Each row was made from one small tree. Brackets hold a mark, then the marks that hang from it, in alphabetical order. Every link used is in the known rows. Write each row's tree.
In the rows, 128 means zero.
Known rows:
[leze [pobu bapu [rido bame]]]: [168 157 137 133 138 156 111 126 112 167 140 158  89 106 134 110 113 138]
[leze [pobu bapu [rido bame zepor]]]: [162 156 134 119 139 144 123 123 122 142 151 155 127  99 137 115 125 138]
[zepor [pobu bapu [rido bame leze]]]: [114 204 136 150  78 129  39 143  87 136 118 143  89 143 163 139 123 121]
[zepor [pobu leze]]: [113 119 137 186  95 134 105 133 107 174 101 135 145 116 112 131  92 109]
[bame rido]: [ 58  50 120 104 134 136 192 132 150  92  96 137 119 161  82 111 150 138]
[rido bame [zepor pobu]]: [ 65 124 132  92  80 134 104 110 147  50 134 173 171 148 107  97 131 127]
[zive [leze [pobu bapu]] [rido bame]]: [184  96 152 154 103 138 149 134 119 189  96 130  88 136 139 127 138 140]
[pobu bapu leze rido]: [140 185 134 205 173 141 124 143  71 118 130 103  83  86 166 174  83 115]
[leze [pobu bapu rido]]: [180 146 139 140 155 141 137 133 113 185 139 145 108  96 132 122 118 133]
[rido bame leze [zepor [pobu bapu]]]: [ 75 161 100 104  45  96 136 130 119  76 131 118 162 127 166 140 104 107]
[leze [pobu [rido bame zepor]]]: [153 131 142 111 136 141  91 106 149 147 147 156 144 125 108  94 135 148]
[pobu rido]: [114 143 154 130 174 130  84 118 132  97 131 137  96 161 107 115 138 137]
[zive [rido bame leze [zepor pobu]]]: [115 104 133 116  80 103  92 130 160  72 125 114 154 145 142 134 171 126]
[zive [leze [pobu bapu]] [rido zepor]]: [191  76 150 148 128 101 203 140 135 180 109 109 169 111 142 151 164 136]
[bapu [pobu leze]]: [173 103 114 151 175 155 186 128 122 216 137 128 123  89  90 119  76 105]
[rido bame leze zepor]: [ 65 121  99  85  83  91 177 111 149  48 136 103 161 141 136 125  97 112]
[bapu leze [pobu [rido zepor]]]: [210 108 127 126 205 160 118 110 134 224 141 141 145 119  93 119 109 142]

Which tree is each row?
[123  91 133 124 107 119 120 129 153  86 116 107  89 154 131 127 143 124] | [zive [rido bame leze]]
[158 161 117  94 157 135 101 118 138 158 160 134 122 135 117 110 130 127] | [bapu [pobu [rido bame leze zepor]]]
[101 174 133 123 124 122  54 113 124  90 128 115  73 176 136 118 117 135] | [pobu [rido bame leze]]
[ 88 157 148 100 151 134  63 105 145  32 148 151 123 166 115 106 150 145] | [pobu [rido bame zepor]]
[169 150 119 102 174 120 127 125 139 178 158 121 140 124 115 121 135 122] | [bapu [pobu [rido leze zepor]]]
[ 55  66 117 116 107 124 163 132 149  88 103 133 187 141  99 127 163 136] | [bame [rido [zepor [pobu leze]]]]
[174  85 130 142 125 105 167 144 144 155 120  93 119 109 144 147 145 118] | [zive [rido [leze [pobu bapu]]]]
[171 159 126 148 172 171  80 118 117 188 147 139  89 117 107 111  97 126] | [bapu [pobu leze [rido bame]]]
[168  76 152 131 102 120 145 119 152 157 108 127 154 144 125 120 164 148] | [zive [leze pobu] [rido bame zepor]]
[ 57  90  99 102  84  94 187 146 138  97 103 105 178 139 135 148 159 126] | [bame [rido leze [zepor [pobu bapu]]]]
[130 183 131 187 175 125 140 139  85  80 146  99 137  75 171 181 101 117] | [pobu bapu leze [rido zepor]]
[ 71 127 127 123  78 138 102 111 136  63 131 156 176 129 115 111 110 122] | [rido bame [zepor [pobu leze]]]
[130 192 126 146 152 106 135 147  87 110 132  97  75 122 176 166 111 116] | [pobu bapu [rido leze]]
[ 94  76  97 113 104 114 209 143 133 155  98 103 125 131 124 135 131 130] | [bame [rido [leze [pobu bapu]]]]
[163 154 133 104 174 166  84 118 133 169 152 163  81 143  94  91 126 132] | [bapu [pobu [rido bame]]]
[ 53  78 101  98  82  92 172 137 151 101 101 106 187 152 121 138 164 131] | [bame [rido leze [zepor pobu]]]
[ 85  72  93  94 103  97 225 139 147 120 113 100 179 120 129 141 150 131] | [bame [rido [leze [pobu bapu]] zepor]]
[146  98 124 112 101 108 144 132 158  91 137 109 146 114 151 137 157 126] | [zive [rido bame [leze [pobu bapu]] zepor]]
[121 199 142 192  94 154  30 140  75 141 116 146  95 118 157 144 103 121] | [zepor [pobu bapu leze [rido bame]]]
[157 155 142 160 186 148 125 135  88 132 122 131  76 120 146 154 100 134] | [pobu [bapu leze] rido]
[169 140 132  99 192 140 122 121 144 162 161 149 138 125  96 108 145 128] | [bapu [pobu [rido zepor]]]
